Known rows, with every way that one mark hangs from another
bizi{nonifi{rotava{muno}}}: [  6.8   3.8   3.8   4.3  -8.1  -0.1  -0.5  -4.0 -13.6   5.5 -11.7   8.3
 -13.2   7.4 -16.1 -17.9  -3.5  -1.9]
muno{bizi{nonifi{buku rotava}}}: [ -2.5 -14.2   0.1   1.4 -10.3   1.1   1.9  -9.1  -0.5  21.7  14.0  19.2
  -7.4   4.7  -1.5  10.2 -21.9 -27.7]
buku{muno}: [ -3.0  19.8  -2.2   5.1  -1.8   3.1   0.0   6.9  14.9 -15.4  -4.9 -10.4
  -3.7  -2.3  20.8 -16.7  62.2   4.1]
lizaz{muno{bizi{nonifi{rotava}} buku}}: [ -8.6  -7.9   4.1  -0.2  26.0   2.1   3.7   1.3   2.9  10.0  -8.9   0.9
  -3.2   9.7 -15.2  33.9 -46.9  10.3]
nonifi{buku rotava{muno}}: [-22.8  -9.6   8.3  -4.2 -17.7  -2.5 -10.0   5.6   4.3  21.8   1.2  10.9
  -1.2  -7.2  23.9 -39.1 -32.6 -19.8]
lizaz{muno{bizi buku}}: [-15.9 -10.2  -3.4  -5.1  20.3  -1.1  -0.8  12.2  15.8  -4.9  -3.4 -10.1
   9.8   0.1   2.5  16.1 -11.2  18.2]
buku{muno{bizi{nonifi{rotava}}}}: [ 11.7  16.5   1.8   8.6 -17.1   3.9   9.7 -10.2   5.9 -11.1  -2.6   3.2
 -10.9  -0.3   7.2  18.2  41.0  -4.2]
lizaz{bizi{nonifi}}: [ 33.7   1.3 -10.5  11.4  10.2  10.3   1.9  -2.8 -13.6 -26.0   4.6  -2.9
  -9.5  -1.8 -36.8   7.7  33.5   2.9]
rotava{muno{bizi{nonifi} buku}}: [  8.5 -15.4  -5.9   0.1  -5.2  -2.9   4.1 -12.9 -10.1 -20.7  -9.3  -3.5
  -3.5   0.2 -36.7  13.2 -13.8  24.7]
lizaz{nonifi}: [ 4.7  8.1 -5.0 -4.2  2.0 -2.3 -6.0 12.5 -2.8 -0.5  6.8 -3.6  5.2 -6.0
  7.9 -5.0 40.7  3.2]
lizaz{muno nonifi}: [  1.0  13.4  -5.2  -3.2  27.0  -0.9  -7.8  14.0   7.8  -1.5   0.1 -14.6
  11.0 -12.0   5.2  15.3  32.0  15.5]
muno{bizi buku nonifi{rotava}}: [-10.3  -3.3  15.2   0.0   3.8  -2.1   7.6  13.6 -14.6  17.6   0.5   8.4
   4.6  16.0  18.0   5.6 -53.0   1.8]
buku{muno{bizi nonifi{rotava}}}: [  6.7  23.7  12.4  10.6 -14.8   1.0  10.7   1.0   0.4  -4.4   0.3   0.5
   3.4   1.3  34.7   7.2  24.0  -0.7]
nonifi{rotava}: [-14.0   4.3   6.5  -1.4  -5.6   0.7  -2.4  19.4   0.8  21.9  -0.2  12.3
  -6.2  14.2  24.5 -33.1   5.1 -20.0]
lizaz{bizi}: [ 17.4   2.9  -6.8   6.5  -1.2   6.1  -2.7  15.7  -2.2 -22.5   7.6  -4.1
  -0.8  -8.5  -6.2 -17.5  42.4  -1.9]
bizi{muno}: [ 14.1  16.9  -9.4 -14.4  15.6   3.3  -2.7   2.0   7.9  -0.5 -13.5  -9.4
   3.4  25.8 -23.3 -27.3  29.8  -8.9]
nonifi{buku{muno}}: [-15.3   4.6  -1.3   1.9   0.6   2.9  -5.8  -3.8  19.1  -1.8   4.1  -6.7
  -1.7 -10.5  25.3 -12.9  22.9  -8.1]

Rows
[-25.4   7.6  10.2  -1.4  -6.0   3.2  -5.3   2.6  18.4  13.3   2.5   3.9
  -5.2  -7.4  43.3 -18.1  -3.5 -21.2]	nonifi{buku{muno} rotava}
[ 11.6 -17.0 -10.5   2.7 -17.4  -3.0   0.1 -21.5  -2.7 -10.3   7.3   3.5
  -0.9 -11.2 -27.0   8.3   0.8   0.7]	rotava{muno{bizi{nonifi{buku}}}}
[ -5.5 -12.1   4.8  -2.5   1.1   1.0   6.2   0.4  -8.7  10.6  -2.9  12.0
  -8.3  14.6 -11.7  13.6 -38.3  -0.9]	muno{bizi{nonifi{rotava}} buku}
[  4.0  -6.2   4.7   1.6  -2.8  -6.8   5.1   1.0 -16.2 -13.9  -6.8  -6.8
  11.3  -1.2  -7.4   0.8 -28.4  28.3]	rotava{muno{bizi buku nonifi}}
[ -9.5   6.7   5.7   5.9   5.5   6.0  -1.3 -13.1   6.5  13.5  -1.6   4.3
 -14.4  -0.1   9.4   6.3 -12.0 -17.9]	bizi{nonifi{buku{muno} rotava}}
[-12.8  -2.7  -4.8  -6.8  28.6  -1.0 -13.9   4.4  13.1  14.4   9.4 -11.4
  13.4 -20.5  10.9  18.3  -2.8   5.0]	lizaz{muno nonifi{buku}}
[ -2.8  -5.4   4.0   3.7   3.8  -4.4  -4.3  -3.5 -12.8   9.3   2.6  -3.0
   6.9  -4.1  -1.5 -18.9 -28.9   2.1]	rotava{muno{nonifi{buku}}}
[ 25.0  -3.8 -11.5   5.3 -18.7  -2.4   5.3 -14.9  -6.9 -23.9  -1.9   0.3
  -3.9  -2.4 -35.1   3.9  38.2   8.6]	rotava{muno{bizi{nonifi}}}
[  5.9 -14.9  -6.6  -1.1   9.2   0.0   6.0  -4.6  -8.0  -5.9  -0.7   0.8
  -5.0  12.2 -29.6  20.2 -10.6  13.8]	muno{bizi{nonifi} buku}
[ -1.0  -5.6   3.7  -0.2   9.9  -3.3   7.2   9.4 -13.0   1.9   1.7  -1.7
   8.6  13.6  -0.1   9.4 -27.2  17.3]	muno{bizi buku nonifi}
[  5.8  -8.4   0.3   3.6 -15.0  -6.6   1.0  -8.7  -8.0  -3.0   9.6   0.0
  12.2 -10.7  -0.6  -3.5 -15.0   3.9]	rotava{muno{bizi nonifi{buku}}}
[ -9.2   1.0  -5.1   1.3 -17.9   1.1   0.7  -7.3  23.6 -14.3  12.5  -5.0
   4.6 -18.9  28.2   1.4  39.7  -8.6]	nonifi{buku{muno{bizi}}}
[  8.0   4.0  -0.4 -14.1  23.6   7.0  -3.0 -18.1   0.1  28.2  -9.1   6.2
  -7.1  27.6 -30.3  -3.2 -42.7 -26.7]	bizi{muno nonifi{buku rotava}}
[ -7.8  -6.1   8.6 -10.5 -22.7  -8.0  -3.8   6.1  -6.2  -8.1  -3.6   1.4
  12.1 -23.7  16.1   6.0 -25.3  19.9]	lizaz{nonifi{rotava{muno{bizi buku}}}}
